Each row comes from the steps of one path. Every step used is in the known rows, and no mark comes twice. Write the path behind each row, first mark first.
Known rows
fepu -> dedev: [ 0.96  0.10 -0.61 -0.52  1.21  0.33  0.26  0.68  0.33  0.02 -1.26  0.18
  1.46  0.79 -2.14  0.67  0.65 -0.76 -0.08]
givob -> torin -> vikavi -> zorag: [-0.46 -2.21  0.74 -0.66  0.83 -1.15 -0.63  0.49  0.09 -3.13  0.06  1.69
  4.04 -0.41  0.04  1.38  0.72  1.00  4.14]
fiku -> zorag -> vikavi: [ 0.61 -0.77  0.76 -0.08  1.14 -1.61  0.83  0.36 -0.23 -0.43  0.43  0.86
  2.42  0.41 -0.95  1.35  0.10 -1.29  1.20]
torin -> vikavi -> zorag -> fepu: [-0.98 -0.51  0.68  0.82 -0.08 -2.39 -0.71 -0.35 -0.72 -1.77  2.73  2.52
  2.26 -0.53  0.32  0.91 -0.51  1.57  3.95]
torin -> vikavi -> fepu -> fiku -> zorag: [-3.04  0.13 -0.19  1.32  0.65 -1.40 -0.66 -1.40  0.51 -0.94  0.24  2.03
  3.40  0.14 -1.04  1.16  0.43  1.23  1.44]
torin -> vikavi -> fepu: [-0.77  0.22  0.03  0.59 -0.18 -0.38 -0.15 -0.34  0.05 -1.05  0.54  0.25
  2.72 -0.03 -0.59  0.71  0.11  0.98  0.07]
torin -> vikavi -> zorag: [ 0.08 -1.21  0.24  0.56  0.28 -1.11 -1.04  0.44 -0.32 -2.24  1.22  2.34
  3.21 -0.78 -0.11  0.80  0.05  1.59  2.91]
torin -> vikavi: [-0.09 -0.14  0.02  0.29  0.45 -0.30 -0.96  0.87 -0.33 -1.15  1.13  0.90
  1.78 -0.94 -0.77  0.31  0.26  0.79  1.84]
torin -> vikavi -> zorag -> fepu -> fiku: [-2.99 -0.44  1.42  1.04  0.82 -1.80 -1.20 -0.27 -0.50 -1.26  1.72  3.34
  1.22 -0.86  0.36  0.69 -0.16  2.14  5.20]
zorag -> vikavi: [ 0.98 -0.69  1.64 -0.54  1.36 -0.14  0.71  1.42 -0.30 -0.14 -0.33 -0.16
  0.61 -0.06 -0.37  0.56  0.11 -0.89  1.16]
dedev -> fepu: [-0.01  0.05  0.62  0.25 -0.21 -0.41  0.83 -1.28 -0.76 -0.77 -0.24  0.48
  1.48 -1.29  1.34 -0.09  0.01 -0.25 -0.54]
vikavi -> fiku: [-0.66 -0.10  0.73  0.20  0.96  0.26 -1.70  0.80  0.11 -0.41 -0.52  0.50
  1.13 -0.37 -0.31  0.34  0.50  1.18  1.29]
fiku -> zorag -> fepu: [-1.58  0.70 -0.40  0.59 -0.50 -2.74  0.48 -1.81 -0.33  0.18  2.37  1.35
  0.85  0.66 -0.02  0.86 -0.66 -0.51  1.06]
givob -> torin -> vikavi -> fepu: [-1.39 -0.84  0.48 -0.59  0.26 -0.31  0.25 -0.30  0.44 -1.92 -0.53 -0.43
  3.66  0.37 -0.54  1.19  0.78  0.39  1.35]
givob -> torin: [-0.65 -1.03  0.54 -1.19  0.43  0.04  0.36  0.05  0.33 -0.83 -1.19 -0.78
  0.93  0.42  0.14  0.49  0.58 -0.52  1.27]
zorag -> fepu -> fiku: [-3.08  0.78  1.18  0.50  0.58 -0.64 -0.19 -0.74 -0.19  0.95  0.44  0.97
 -1.96 -0.02  0.54 -0.21 -0.22  0.57  2.28]
dedev -> fepu -> fiku -> zorag -> vikavi: [-1.36 -0.68  2.08  0.39  1.84 -1.59  0.97 -1.03 -0.62 -0.77 -1.08  2.04
  2.86 -1.29  0.52  1.01  0.45 -1.05  1.92]
dedev -> fepu -> vikavi -> fiku -> zorag: [-0.55  0.03  0.68  1.01  2.07 -1.83 -0.77 -0.35 -0.74 -1.97 -0.80  2.92
  6.29 -1.72  0.00  1.33  1.01  0.78  2.36]
vikavi -> fepu -> fiku -> zorag: [-3.01  0.33 -0.16  1.05  0.16 -1.13  0.33 -2.21  0.81  0.26 -0.93  0.96
  1.66  1.03 -0.26  0.87  0.11  0.27 -0.42]

Write each row's path
[ 0.90 -0.31  0.18 -0.19  1.71 -1.36  1.93 -0.16  0.46 -0.27 -1.47  0.21
  4.71  2.09 -2.86  2.42  0.53 -1.91 -0.81]  fiku -> zorag -> vikavi -> fepu -> dedev
[ 0.19  0.57 -0.62 -0.09  0.56  0.23  1.13 -0.52  0.64  0.15 -1.92 -0.63
  2.26  1.57 -1.86  1.09  0.45 -0.62 -1.98]  vikavi -> fepu -> dedev
[-1.03 -0.17 -0.25  0.63  0.97 -1.30 -1.47 -0.29  0.37 -0.65  0.13  1.65
  2.82 -0.01 -0.89  1.18  0.46  0.68  1.34]  vikavi -> fiku -> zorag
[-0.61  0.89  0.72  0.37  0.95 -1.24  0.34  0.63 -0.81 -0.10  0.77  1.21
  1.21 -0.18  0.01  0.33 -0.07  0.35  2.65]  zorag -> fepu -> vikavi
[-0.76 -1.19  0.49 -1.03  0.89 -0.27 -0.63  0.88  0.06 -1.95  0.02  0.36
  2.75 -0.59 -0.62  0.80  0.92  0.31  3.15]  givob -> torin -> vikavi
[-1.66 -1.52  1.24 -0.42  0.43 -2.30 -0.25 -0.21 -0.40 -2.55  1.61  1.81
  3.23 -0.20  0.44  1.51  0.10  0.94  5.18]  givob -> torin -> vikavi -> zorag -> fepu
[-2.64  0.44  0.66  0.66  0.30  0.49  0.26 -1.13  0.66  0.58 -1.70 -0.04
 -0.10  0.62  0.24  0.08  0.23  0.81 -0.53]  vikavi -> fepu -> fiku
[-1.29  0.63 -0.31  0.58  2.09 -2.48 -1.89  0.34 -0.13 -1.32  1.69  3.01
  5.15  0.00 -3.30  2.10  0.76  0.69  4.02]  torin -> vikavi -> fiku -> zorag -> fepu -> dedev
[-0.49 -0.12  0.05  0.80  2.21 -1.42 -1.55  1.08  0.00 -1.22 -0.65  2.53
  4.86 -0.42 -1.26  1.39  0.95  1.02  2.97]  fepu -> vikavi -> fiku -> zorag
[-1.59 -0.33  2.29  0.13  1.51  0.34  0.93  0.27  0.36  0.42 -1.89 -0.24
  0.57  0.62 -0.13  0.65  0.37 -0.03  0.64]  zorag -> vikavi -> fepu -> fiku
[ 0.19  0.32 -0.59  0.08  1.01 -0.04  0.23  0.27  0.37 -1.07 -0.59  0.36
  4.13  0.69 -2.71  1.46  0.76  0.16 -0.15]  torin -> vikavi -> fepu -> dedev
[-3.68 -0.91  0.32  0.10  1.12 -1.36 -0.39 -1.24  0.93 -1.76 -0.91  1.30
  4.34  0.53 -0.94  1.69  1.08  0.55  2.69]  givob -> torin -> vikavi -> fepu -> fiku -> zorag
[ 0.70 -0.94  0.53  0.48  1.18 -0.91 -0.02  1.02 -0.37 -1.65 -0.81  2.26
  3.37 -0.27  0.28  0.79  0.37  1.11  2.61]  fepu -> vikavi -> zorag
[-0.42 -0.73 -0.15 -1.06  1.42  0.02  0.46  0.44  0.72 -1.94 -1.82 -0.29
  5.13  1.17 -2.60  1.93  1.42 -0.46  1.18]  givob -> torin -> vikavi -> fepu -> dedev
[-1.00  0.82 -0.16  0.78  0.84 -2.86  0.55 -0.41 -0.68 -0.47  1.38  2.14
  2.87  0.24 -0.49  1.10 -0.11 -0.12  2.69]  fiku -> zorag -> fepu -> vikavi
[-0.56  0.79 -0.88  0.13  0.70 -2.39  0.74 -1.22 -0.09  0.15  0.99  1.35
  2.26  1.33 -2.23  1.60 -0.06 -1.26  0.84]  fiku -> zorag -> fepu -> dedev
[-0.06 -0.33  0.21  0.30  1.16 -2.10 -0.34  0.30 -0.46 -1.72  1.51  2.71
  3.74  0.18 -1.71  1.68  0.12  0.67  3.71]  torin -> vikavi -> zorag -> fepu -> dedev
[ 1.30 -0.19  1.04 -0.59  1.84  0.18  1.84  0.96  0.35 -0.10 -2.28 -0.73
  2.99  1.60 -2.35  1.64  0.61 -1.43 -0.89]  zorag -> vikavi -> fepu -> dedev
[-2.25  0.49  0.32  1.03  0.93 -2.80 -2.11 -0.44 -0.50 -1.46  2.94  2.91
  3.74 -0.67 -1.25  1.53  0.11  1.45  4.26]  torin -> vikavi -> fiku -> zorag -> fepu
[-2.95 -0.31  1.43  0.80  0.32 -1.50 -0.29 -1.04 -0.19 -0.12  0.58  2.26
 -0.53  0.10  1.23  0.34 -0.41  1.37  3.28]  vikavi -> zorag -> fepu -> fiku
